Each row was made from one walk, in order. Every step used is in the known rows, and no mark comes twice. Write each row's walk.
Known rows:
togel pufarak zire sabuzu zedod: [-11  -8 -27  37  45  -3  -2  13 -17 -30  20   0  -5  12 -15  21 -17   2
  31 -16 -23  -4 -15  -1 -21 -21  30  -6 -14  -9   1  15   3  30   8   5
   9   6   2  11   9]
tesoz rilav togel pufarak zire sabuzu zedod: [-13  13 -43  37  58   9   2 -22 -21 -32  39  12  -2  18  -2   5 -18  -9
   5 -27 -14   8 -28   0 -22 -29  34   1 -17   0  -7  -6   1   5   2  -8
   2  -7   8  -3 -19]
togel rilav: [  0  16 -11   3  -1  10  15 -17  11  -5  -1  20  -1   6  -9  -1  13  10
  -3  -4 -14 -10   3  -1  -3  -2  15  10   1 -16  -2   1  17   0  -9  12
   8 -21  -8  -3 -22]
pevav peto pufarak: [ -5  19   2  14  15 -29  -4  13  -4  12  15  -2   4  -2  -4   3 -21 -16
 -10  -9  -7 -11 -32  -2  -9   0  -3  17  -9  11  -2  -7   1  10  -8 -10
  13   5  -2  21 -17]
zedod sabuzu tesoz pufarak: [  0   0   4  15   5  44 -20 -20  -1   2  16  -2  -8 -23 -15  11  15  -6
   7  -1 -14  -1   5  13 -11   6   6 -38  32  -4  19   3  22 -25   2  -5
  -2 -13  15  -5  10]
zire pufarak: [ 13   0  -9   1  -1  19 -11 -11   2 -16   4  -8   8  -6  -2   5 -23  -3
  -1   2   5  -6 -12  11  -8   4   4  -6  -7  12  -3  -9  11 -25  -8   5
   2   3 -10  12  -4]
zire pufarak togel rilav tesoz: [ 44  -2 -46  22   5  54  -1 -47  19 -25   5   4 -16 -10   4  -2  10  11
 -28  11 -30  -7  24  -6 -12   3  12   9  10  19  -9   0  50 -30 -26  15
  20 -23 -11  14 -34]
peto pufarak: [ -2   1   7  15   5 -30 -16   5  -9   6  12  -5   3 -17  -3   0 -17 -12
   5  -7   1   0  -7   1 -14  -6   6   7  -1   8  -1  -2   8  -3  -3 -10
   6  17  -2  19  -4]
sabuzu tesoz pufarak zire rilav: [ -5  17 -15  -4  43  55 -15 -49 -14 -10  21   2  -7 -16  14  32  -3  -4
  15   8 -20  -8  11   3 -19  -8  30 -41  43 -24  10  -8  25 -14 -11 -19
 -12 -13  -3   1   9]
togel pufarak: [  1   7  -8   9  13  -1  -7   6   3 -10  10 -10  -4  10 -16   5   5  -9
  15 -19  -4  -1 -12  -5 -10 -18  19  10  -3   9   6  -4   6   1   4  17
   0   2  -2   4  -5]
zire sabuzu tesoz: [-15  -5  -4  21  24  22 -23   6 -12   0   4   4 -24   2   3   4 -13  28
  17 -13 -25   2  -5  -2   8   8  22 -26  17 -37   4  26  21 -12   3  -1
  11  -8  18  -1   7]
rilav togel: [ 15  14 -17 -10   2  -3  -6 -25  -5   9   8  -1  -3   3   8  -3   3 -10
 -19  -8   3   3  -2  -1  -4  -5   0   3 -17  15  -2   2  -3  -6  -9  -4
  -6   0   4 -10  -6]
zedod sabuzu zire pufarak: [ 13   1 -31   3  -3  25   0  13  -6 -22   4  14  23 -22 -20  -2  -7 -11
   3  11  11  15  -1  21 -18  10 -18  -6   7  24  -4 -19  20 -19 -14   2
  -5  -1  -3  38 -15]
zedod sabuzu tesoz rilav togel pufarak peto: [  4  11 -33   9  11  58 -23 -41   5   1  39  19  -8   2 -10  -7  40 -12
  -5 -33   4  25 -27  -2  -5 -40   6   2  15 -11   8 -27  15 -40  -8  12
   4 -14  16   9 -33]
gedov rilav: [ -4  13 -10  -3   6   5  -3 -11   5  12   1   6  -9 -16   0  -8   3   9
 -20  -1  -1   7   4  -2 -23  12   7   6   3  -5   8 -22   3  -2  14   7
   8  -6  -4   8 -14]
gedov rilav tesoz pufarak: [  5  16 -28   5  10  45   1 -31   6  -3  11 -23 -19 -33   5   5  -2  10
 -27   9 -24  14  24   2 -36  18  16  -8  16  15  15  -5  18   5  14   6
   6 -21   7  -1 -11]
pevav peto: [ -4  19  -8   0  12   2   9   8   5   7   3  -3   4  13   4   4  -2  -5
 -14  -3  -8 -12 -26   1   7   9 -12  10  -6   1   0  -8  -7   9  -4   2
   4  -9   2   3 -13]
zedod sabuzu zire rilav togel pufarak: [  9  42 -48 -23  19  10   1  -9 -17 -10  12  25  17  -6 -21  -6  22 -25
   4 -24  -7  25 -14   4 -23 -12   7  11   8  28  -3 -31  34  -1 -16  17
 -15 -19  10  26 -25]
zire rilav tesoz pufarak: [ -5  21 -19 -12  19  46   3 -36  -7  -8   5 -17  -4 -24   9  14  -3   6
   0  -1 -33  12  11  -1 -13  15  21 -19  28  12   4  -5  43   0 -10   3
   0 -32  12   1  -1]
tesoz rilav togel pufarak zire: [  3  22 -36   8  31  21   4 -41  -3 -21  38   5   4  16   1   1  17 -33
 -15 -17  17  15  -9   0 -21 -45  18  14   1  18  -1 -19  -1 -12   0   0
 -12  -5  -4  -4 -29]
zire rilav togel pufarak peto pevav: [  1  31 -35 -31   8  -2 -23 -53 -18  10  12   9 -11   3   2   9  17   2
  -4 -27 -21  10 -29  -9  -1 -47  12  13 -10  13  -4 -24  25  -7 -24  -2
   7   5   1  42 -17]
togel pufarak zire rilav: [ -5  20 -23  -7  28  15  -4 -24  -7 -16  15  12   9   2 -12  19  14 -14
  17 -15  -6   6  -4  -6 -21 -30  21   4  21  -2   1 -25  26  12  -8  14
  -8  -6  -9  15  -6]
peto pufarak togel rilav: [ 28  14 -13  17  20  -7  -5 -27   0  -2  12  26 -11  -9  -7  -5   9 -14
 -18   1 -19 -18   6  -3 -17  -8  14  17   6   4  -8 -15  28 -17 -23  -6
  17   5 -16  24 -29]
tesoz pufarak zire sabuzu: [  0  11 -16   3  39  32  10 -23 -25 -21  14  -3  -4 -18 -15  24 -17  -8
   4   1 -11  -7   5  20 -17   1  11 -34  10 -10   4   9  10  10   3 -13
  -6  -2  11   8   7]
zire rilav tesoz pufarak peto: [  5  16 -32 -23  17  67   7 -46  -2  -2   9  -6  -9 -32   4  19   7  12
  -3  -2 -34  12   0  -3 -12   1   7 -14  21  -3   2 -17  32   2 -15   1
   3 -23  11  18  -9]
togel rilav tesoz: [  3   3 -32  15 -13  33  15 -19  20  -9   1   1 -10   1   0  -3  24  14
 -10   2 -31  13  23 -13  -7   3  16  13   7   2  -3  22  29   7 -11  21
  13 -35   5  -8 -25]
pufarak zire: [  5  -8 -15   4  10  10   9 -15  -1  -7   9   6   5  -6   2  11   8 -11
  -2  12  10   2  14   2 -12 -16  -6  -4   8   2  -1   3  -5  14  -1  -8
  -8   7  -7   3   3]
peto pufarak zire: [  1  -6 -10  17  10 -18  -8  -6  -9  -3  23   1   8 -17  -4  13 -10 -25
   4  11  12   5   8   4 -26 -23  -1   4   6  15  -2   2   4  11  -9 -19
  -2  20  -8  19  -4]
zire sabuzu: [-14   5  -5   3  14   2   1   8 -17  -5  -4  10  -9  -1  -7   1 -16  11
   5 -15 -13   5 -12   3   5  12   8 -11  -2 -18  -5  10  14   3   1   3
  12  -3  15   8  -2]

Which walk is each row?
[ 22   4 -32   1  15  16  -1  13  -7 -26   1  -5  12  -6   3   6 -29  -1
   7  16   0  -1   1  13 -17   2   1  -1  -3  14 -10  -8   1 -16 -13  -6
 -10   1 -14  29 -10] -> sabuzu zire pufarak
[ -4  21 -35  -7   9   6 -15 -48 -10  -4  23   0 -10  14   7  -8  14  -8
 -17 -22  -3  20 -32  -7  -2 -53   7  20 -12  11  -7 -26   3 -21 -10 -13
   9   9   1  31 -36] -> tesoz rilav togel pufarak peto pevav
[  8  -9 -17  -9 -15  11 -23 -34  -2  -5   2  -5  -5 -10   1   9 -15  12
  -5   9  -4  -3 -19   7   2 -23 -14  -2 -10   5  -7 -12   9 -26 -20 -16
  16  21 -11  52  -8] -> zire pufarak peto pevav
[ 40  26 -15  -1  35  41  15 -51   1 -14   5  16 -17  -9 -10  12  14 -11
 -22   7 -26 -34  11   6 -16   4  18  -9  13   2   1 -18  25 -20 -15  -3
   0 -17 -11   1 -19] -> tesoz pufarak togel rilav
[ 15  21 -19  -1  10   2 -10 -19  -5  -4  15 -14  -7  12 -11   3  11 -18
  -5 -27   2  -1 -13  -3 -14 -27  17  15 -20  20   4  -3   4  -6  -1  14
  -6   2   2  -3 -11] -> rilav togel pufarak
[  7  -4  -9  21   6  58 -10 -33  -2 -10  25   2  -2 -23 -15  22  20 -21
   3  10  -2   1  20  15 -21  -9  -1 -43  41  -4  18   8  19 -11  -3  -9
  -8  -5   9  -3  12] -> zedod sabuzu tesoz pufarak zire
[ -8  20 -29 -25   4  12  13   8 -16  -3  -6  37  19 -18  -8  -9  14  -6
   8   2  -8  27  -4   9 -10  14 -14  -6  26   1  -6 -27  29   7 -16   3
  -8 -22   5  29 -13] -> zedod sabuzu zire rilav
[ 13  12 -44  16  12  61  27 -46  12 -26  19  -6  -9 -14  -5  22  20  -6
 -14  18 -27   3  37   1 -29  -9  19 -12  21  14   5  19  29  10 -13   6
  -4 -31   0 -10 -19] -> togel rilav tesoz pufarak zire
[ 12  35 -33  -6  16   4 -15 -33   2   9  17  -6 -13  -6  -7  -6   9  -7
 -24 -27   0   8  -9  -5 -37 -16  24  20 -14  17  11 -23   5  -8  13  22
   2  -2  -5   5 -25] -> gedov rilav togel pufarak
[ 26  30 -19  18  28  -5   4 -23   4   7  15  23  -7   4  -7   2   3 -17
 -31  -6 -27 -33 -19  -6 -12  -2   2  28  -1   8  -9 -25  22  -4 -23  -3
  21  -3 -14  27 -42] -> pevav peto pufarak togel rilav
[ 25  15  -6  13  33 -16  -9  -7  -9  13  16   1  -7  -5   4   1  -9 -21
 -26  -2 -11 -24 -21  -3  -8  -4 -12  18  -2  21  -9 -24   4  -3 -17 -17
  16  15  -8  28 -17] -> pevav peto pufarak togel
[ 13  46 -50 -23  43   5  -3 -12 -21 -12  10   6   6   5   1   6   0 -16
   9 -18 -14  14 -14  -2 -23 -19  25  12  -2  14  -8 -21  23   4 -16   5
 -21 -17   0  18 -24] -> sabuzu zire rilav togel pufarak
[ -3  -1 -17  -4  -7  -5 -19 -18  -5   0   6  -7 -12   3 -12   9  17   4
  10 -13 -15   4 -17  -4  -3 -50   0  14  -5   7   0  -2   3  -1  -6  -2
  12  15  -5  44  -8] -> togel pufarak peto pevav
[ -5  10 -35  25  18  46 -16 -43   1 -12  45  18  -2   6  -5  -3  39 -28
  -4 -20  12  26  -3   2 -22 -40   9  -6  28   6   8 -11  18 -29  -2   3
  -7 -13   9  -3 -25] -> zedod sabuzu tesoz rilav togel pufarak zire
[ 46  11 -51   4   9  48   9 -21   3 -30   2  41   9 -17 -18  -5  17 -13
 -19  16 -11  -6  12  17 -21   8 -10   6  15  18 -12 -31  41 -31 -30   8
   3 -13 -15  39 -41] -> zedod sabuzu zire pufarak togel rilav
[  0  26 -14 -20  36  37  10 -43 -16 -15  12   8  10 -21  -1  29  -4 -17
   1   9  -9  -4   3  10 -21  -3  15 -28  27  -3   4 -24  24   5 -10 -12
 -15  -8  -7   6   4] -> tesoz pufarak zire rilav
[ -6  14 -12  -4  28  68 -12 -47 -10  -8  22  21   2 -29 -10  22  19 -13
  11   4 -13   7  10  14 -20  -1   9 -47  54 -11  14 -16  44 -15 -14  -7
 -11 -17   8   6  11] -> zedod sabuzu tesoz pufarak zire rilav
[  8  -1 -18  12   5  41   4 -17   0 -11  10 -31 -12 -16   2  12  -3   0
  -7   9 -23   6  19   1 -13  12  12 -16  13  21   8  17  16   3  -1  -1
  -2 -18  14 -10   3] -> rilav tesoz pufarak
[  5  27 -23 -10  23 -10 -14 -49 -22   8  25  19  12 -21  10  10  -6 -30
  -5  -8   5  11  -4   0 -30 -22   7   0   2  21  -6 -17  23   3 -23 -17
  -7  10  -3  18 -15] -> peto pufarak zire rilav togel
[ 31   0 -45 -13  11  39   0   4  -7 -20   2   3   8 -14  -1  14 -20   6
   8  16   5   1 -11  17 -13 -11 -10   2  -8  -1  -9 -19  -5 -15 -16  -9
  -7  10 -15  47 -20] -> sabuzu zire pufarak peto
[ 21  13 -38   1  19   8  -6 -32  -4 -12  26  -8   1   8 -10  13  16 -30
  -6 -13   9   2   2  -2 -26 -43  12  10 -12  23   1  -1  -1   5  -5   5
 -13   9  -3  -4  -7] -> rilav togel pufarak zire
[  6  33 -39 -29   7  13   9 -13 -18   6   2  38  19 -17  -1  -9  13 -17
  -8  -5  -4  29  -4  10 -11   6 -15  -1   8  17  -9 -25  33   2 -20  -2
 -15 -19  11  20 -20] -> zedod sabuzu zire rilav togel
[ 11  -7 -32  14  12  50  12 -32   1 -19  22 -29  -7 -19   4  23   6 -12
  -7  23 -12  11  34   4 -26  -8   2 -21  21  26   6  19  12  17  -6 -10
 -10 -12   8  -6   4] -> rilav tesoz pufarak zire
[ 28  22 -51  -8  45  63  11 -24 -18 -20   1  -6 -14 -24  19  11  -2  -1
 -11  24 -43   8  27   1 -22   9  11 -16  39  26  -8 -19  41  -1 -26 -20
  -9 -28   2  24 -10] -> sabuzu zire rilav tesoz pufarak togel
[  2  17 -55 -20  14  45   4 -26 -22  -8  -1 -10 -13 -24  15  18  -2  17
  -1  21 -49  24  13   2 -13 -13   1 -15  27  18  -9   0  28  11 -26 -31
  -3 -20   6  52 -11] -> sabuzu zire rilav tesoz pufarak peto pevav
[  5  46 -31 -12  34 -13  -1 -43 -18  16  29  16  14  -9  11  13 -10 -34
 -23 -11  -6  -3 -28  -2 -20 -14  -3  12  -6  22  -9 -24  19  14 -27 -16
  -2   1  -4  21 -26] -> pevav peto pufarak zire rilav togel
[  9  29 -27 -13  26  62 -19 -74 -14   3  30  18  -1 -26  -1  22  23 -27
  -5  -5 -10  10   6  12 -24  -7  10 -44  37   6  12 -16  41 -20 -20 -11
 -17 -15  14  -5   2] -> zedod sabuzu tesoz pufarak zire rilav togel
